Known rows, with every way that one mark hangs from another
Q_65(Q_733(Q_247(Q_465))): -21 5 -26 -16 8 23 -40 -22 35 13 60 6 -32 23 4 4 -42 6 20 -27 -18 -20
 -21
Q_847(Q_533(Q_293(Q_98) Q_871(Q_247))): 1 -10 22 1 3 -25 28 22 6 20 -15 -23 42 -25 23 23 9 6 5 -43 21 29 11
Q_533(Q_293(Q_98(Q_236)) Q_465 Q_847 Q_871): 14 0 -3 -16 17 -26 10 12 -21 -9 -29 1 -2 -16 12 20 32 -1 -11 14 -2 22 18
Q_847(Q_533(Q_293(Q_98) Q_465)): -26 5 0 -6 -18 5 9 27 27 -15 8 -18 10 15 21 22 19 9 1 -3 8 34 34
Q_533(Q_293 Q_465): -20 15 -7 9 -13 14 -6 8 4 -6 13 -8 2 21 13 -1 -13 15 6 -6 -5 14 22
Q_871(Q_247(Q_293 Q_465)): 4 14 6 41 8 -6 -13 11 -1 -6 -12 -26 -2 3 38 -2 -27 8 31 -26 -3 -3 1
Q_733(Q_247): -16 23 -41 -18 -17 17 -12 -29 38 12 26 -15 -25 25 -7 -25 -38 12 4 -24 2
 -25 -18
Q_871(Q_247): -6 1 -17 21 -2 -2 -9 -11 -3 15 15 -16 -4 9 6 -7 -40 27 12 -31 12 1 3
Q_247(Q_293(Q_98 Q_533) Q_465 Q_733): 13 -2 1 13 -11 19 -12 13 -5 -18 -5 12 -1 31 -10 -3 11 -5 11 14 6 10 21
Q_65(Q_733(Q_247(Q_293(Q_533(Q_871))))): 8 7 24 -37 -19 27 1 -23 -11 32 15 16 3 -40 -24 -13 5 -33 -11 8 -10 -23
 -27
Q_465(Q_247(Q_293(Q_98 Q_533(Q_871)) Q_733)): 26 -19 30 -2 -4 3 25 11 -34 -2 -14 31 32 -17 -45 -3 44 -10 -13 18 2 -3
 10
Q_465(Q_247(Q_293 Q_733) Q_533(Q_847)): -11 -14 -14 14 25 1 3 -1 14 -8 -23 38 5 8 -16 -8 19 -2 7 10 9 -20 -26
Q_733(Q_247(Q_293(Q_98))): 7 39 -32 -13 -32 13 6 13 48 -4 -27 -11 -12 23 -3 -14 40 6 11 -15 -11 -22
 -14
Q_533(Q_465 Q_871(Q_247)): 11 -18 28 21 14 -18 5 8 -37 10 40 -22 4 -22 9 19 -48 9 -8 -12 4 8 0
Q_98(Q_236 Q_293(Q_533(Q_465 Q_871))): 16 5 23 -32 -26 -8 -17 -52 -71 -22 -3 -7 -18 -35 -12 -8 -13 -36 -43 65
 -10 5 29
Q_733(Q_247(Q_293(Q_98(Q_236)))): 4 51 -46 -27 -22 0 1 1 42 -8 -54 -18 -13 5 3 -21 47 7 -2 5 -20 -26 0
Q_465(Q_247(Q_293(Q_98) Q_733) Q_533): 2 -3 -6 16 0 5 9 33 25 -12 -34 33 19 17 -25 3 68 13 4 7 -18 -7 -8
Q_871(Q_247(Q_465(Q_533) Q_733)): -8 -25 -4 40 36 -6 -29 4 13 2 21 -3 4 26 22 11 -59 15 17 -29 4 5 -17
Q_533(Q_293 Q_465 Q_871(Q_247(Q_733))): 2 -20 15 28 27 -18 9 22 -23 10 27 2 43 -2 3 25 -48 16 -1 -34 21 5 3
Q_533(Q_293 Q_871): -3 9 3 -6 -5 1 11 -7 -8 33 -2 2 14 -4 -1 -10 -9 11 3 -23 3 7 2
Q_871(Q_247(Q_293(Q_98))): 18 18 -7 26 -17 -3 9 31 7 -2 -37 -11 10 8 8 5 38 21 18 -21 -2 3 9
Q_847(Q_533): -38 1 -22 -16 -17 9 1 -25 22 21 32 -17 -16 13 3 -12 -41 16 -2 0 27 8 14
Q_465(Q_247): -16 0 -13 4 -4 9 -5 -21 0 3 19 7 -10 9 -15 -15 -11 22 4 -7 -8 -7 10
Q_98(Q_236 Q_293(Q_533)): 0 26 -22 -33 -40 10 -32 -73 -37 -19 -29 1 -27 -5 -18 -34 -5 -18 -22 45
 -2 -2 31
Q_293(Q_98): 0 9 -29 -5 -26 11 -1 2 13 8 8 3 -22 35 -15 -4 18 31 8 -6 -3 10 15
Q_465(Q_247(Q_733) Q_533(Q_871)): -6 -33 12 3 27 -6 8 -7 -7 22 22 29 18 -8 -30 0 -13 8 -15 0 -5 -9 -23
Q_293(Q_98(Q_236) Q_533(Q_465 Q_847)): 9 -7 -9 -17 -5 -1 -15 -19 -33 -31 -8 -7 -33 -5 -3 1 12 -14 -21 50 5 26
 33

Rows
-6 36 -18 2 -5 10 -16 -4 42 -8 -1 -24 -22 20 27 -20 -23 -7 21 -18 -14
 -28 -19 -> Q_733(Q_247(Q_293 Q_465))
15 -19 -6 5 1 9 7 0 -15 -25 -23 41 8 9 -38 -5 44 -9 3 18 22 -5 9 -> Q_465(Q_247(Q_293(Q_98 Q_533(Q_847)) Q_733))
8 -29 55 -1 0 3 4 -17 -58 -9 41 -2 4 -39 -16 1 -23 -24 -28 30 -13 15 16 -> Q_293(Q_533(Q_465(Q_247) Q_871))
2 -14 -2 19 23 -15 10 6 -14 31 6 11 46 1 -7 8 -41 23 8 -50 30 -3 -5 -> Q_533(Q_293 Q_871(Q_247(Q_733)))
1 -16 21 9 20 -5 17 12 -6 17 -14 31 29 -18 -22 -3 21 -2 -10 10 -10 -19
 -26 -> Q_465(Q_247(Q_293 Q_733) Q_533(Q_871))
18 -17 20 9 12 -9 24 35 3 6 -29 34 31 -10 -28 12 66 3 -6 8 -19 -7 -18 -> Q_465(Q_247(Q_293(Q_98) Q_733) Q_533(Q_871))
-2 6 -24 30 3 1 3 10 3 11 -6 7 19 18 -8 -6 -25 29 14 -23 28 -21 -1 -> Q_871(Q_247(Q_293 Q_733))
-2 13 -30 -8 6 -11 -4 9 0 -27 -35 -2 -13 10 16 12 34 10 -1 14 -2 21 29 -> Q_533(Q_293(Q_98(Q_236)) Q_465 Q_847)
-9 -3 -20 -3 24 3 -32 -26 47 -9 13 -15 -42 19 33 -7 -42 -23 17 -18 -8
 -11 -49 -> Q_733(Q_247(Q_465(Q_533(Q_847))))
6 -23 7 -3 14 -11 5 -10 -31 8 45 0 -30 -6 -2 12 -37 -4 -9 13 17 4 -6 -> Q_533(Q_465 Q_847 Q_871)
-10 21 -4 -30 -29 40 -15 -25 12 13 10 16 -6 -12 -21 -22 9 -22 0 7 -8 -22
 -16 -> Q_65(Q_733(Q_247(Q_293(Q_533))))
22 13 -2 -8 -8 11 -15 -8 21 -34 -23 -13 -28 9 19 -10 17 -40 17 -1 0 -4
 -16 -> Q_733(Q_247(Q_293(Q_98 Q_533(Q_847)) Q_465))
14 30 -20 12 -7 -16 6 18 1 -6 -66 -19 5 -11 14 -3 43 22 7 -1 -8 -1 19 -> Q_871(Q_247(Q_293(Q_98(Q_236))))
-11 1 -8 23 13 11 -17 13 23 0 -6 10 -3 33 11 -6 -12 4 15 5 -6 -7 -15 -> Q_247(Q_293 Q_465(Q_533) Q_733)
25 14 25 -5 4 -7 3 29 38 -2 -28 -20 -6 -10 30 7 39 -28 9 -10 -41 -6 -43 -> Q_733(Q_247(Q_293(Q_98) Q_465(Q_533(Q_871))))
0 -20 30 6 10 -10 9 1 -34 -1 45 -1 -2 -21 -10 11 -20 3 -16 11 -16 1 8 -> Q_533(Q_465(Q_247) Q_871)
15 31 -6 -20 -43 26 0 -4 24 -12 -29 -13 -6 4 -9 -26 38 -21 -1 3 -8 -8 -6 -> Q_733(Q_247(Q_293(Q_98 Q_533)))
-10 -3 9 -22 -12 -9 27 13 15 25 -7 -9 22 -10 9 10 21 6 -1 -18 16 27 15 -> Q_847(Q_533(Q_293(Q_98) Q_871))
-22 -30 37 -7 14 -17 18 -4 -18 3 54 -16 6 -35 4 15 -33 -8 -22 17 5 8 14 -> Q_847(Q_533(Q_465(Q_247) Q_871))
12 -20 5 -5 -16 11 -9 -7 -26 -28 20 1 -33 12 -9 9 7 -15 -8 30 11 29 19 -> Q_293(Q_98 Q_533(Q_465 Q_847))
19 9 25 -3 7 -23 24 29 -30 -20 -36 -5 9 -41 -2 13 64 -3 -20 41 -37 1 25 -> Q_533(Q_465(Q_247(Q_293(Q_98(Q_236)))) Q_871)
6 -33 11 25 27 -19 5 11 -32 14 56 -2 16 0 -10 25 -67 20 -10 -15 24 -4 0 -> Q_533(Q_465 Q_871(Q_247(Q_733)))
-5 2 20 1 -2 -1 8 9 -18 13 18 -7 12 -6 8 7 -15 3 -6 -5 -5 15 10 -> Q_533(Q_293 Q_465 Q_871)
6 47 -34 -12 -3 -4 -14 6 42 -22 -45 -29 -22 10 28 -12 26 -3 11 1 -29 -20
 1 -> Q_733(Q_247(Q_293(Q_98(Q_236)) Q_465))
-27 -8 27 -11 0 -8 19 6 -3 15 29 -22 20 -21 22 13 -29 -6 -13 1 16 23 19 -> Q_847(Q_533(Q_293 Q_465 Q_871))
-16 2 -17 2 4 8 -8 -13 22 7 -28 12 -6 13 16 -12 8 -1 14 -12 4 16 -20 -> Q_465(Q_533(Q_293 Q_847))
-4 13 -7 8 -20 10 0 30 11 -16 -1 -4 3 30 8 15 32 20 8 -7 -14 25 29 -> Q_533(Q_293(Q_98) Q_465)
22 -3 39 5 -2 -8 26 32 -3 3 -45 12 18 -30 -7 6 84 -9 -7 12 -39 6 -16 -> Q_465(Q_247(Q_293(Q_98)) Q_533(Q_871))
-26 -43 21 -5 28 -17 19 0 -13 6 70 6 19 -13 -17 22 -52 4 -26 12 26 -3 12 -> Q_847(Q_533(Q_465(Q_247(Q_733)) Q_871))
-2 17 -10 3 15 3 -22 -9 48 -16 -24 -14 -31 8 39 -13 -7 -32 22 -9 -12 -20
 -52 -> Q_733(Q_247(Q_293 Q_465(Q_533(Q_847))))
-13 5 -23 14 3 9 6 2 6 0 -2 30 15 20 -29 -16 3 22 7 0 9 -29 7 -> Q_465(Q_247(Q_293 Q_733))
23 -10 1 -14 0 -22 -17 -57 -64 -3 -16 11 15 -28 -27 -9 -40 -17 -28 18 24
 -12 15 -> Q_98(Q_236 Q_293(Q_533(Q_871(Q_247(Q_733)))))
-42 5 -1 -4 -11 6 3 3 20 -4 22 -21 9 8 26 5 -26 5 -2 0 18 22 28 -> Q_847(Q_533(Q_293 Q_465))
-4 -18 5 -3 -7 15 -14 -31 -33 -18 35 -3 -35 4 -5 -7 -39 -19 -11 32 19 18
 12 -> Q_293(Q_533(Q_465 Q_847))
3 -42 1 9 48 -14 -13 -13 -5 17 33 20 -19 13 4 11 -51 -6 5 -4 15 2 -34 -> Q_247(Q_465(Q_533(Q_847 Q_871)) Q_733)
-17 28 -29 -23 -19 29 -11 -9 37 23 13 18 -13 6 -15 -11 11 4 12 -11 -12
 -36 -26 -> Q_65(Q_733(Q_247(Q_293)))
38 -13 28 19 15 -27 22 31 -8 6 -53 -1 9 -32 17 20 52 -15 9 -11 -1 11 -36 -> Q_465(Q_533(Q_847 Q_871(Q_247(Q_293(Q_98)))))
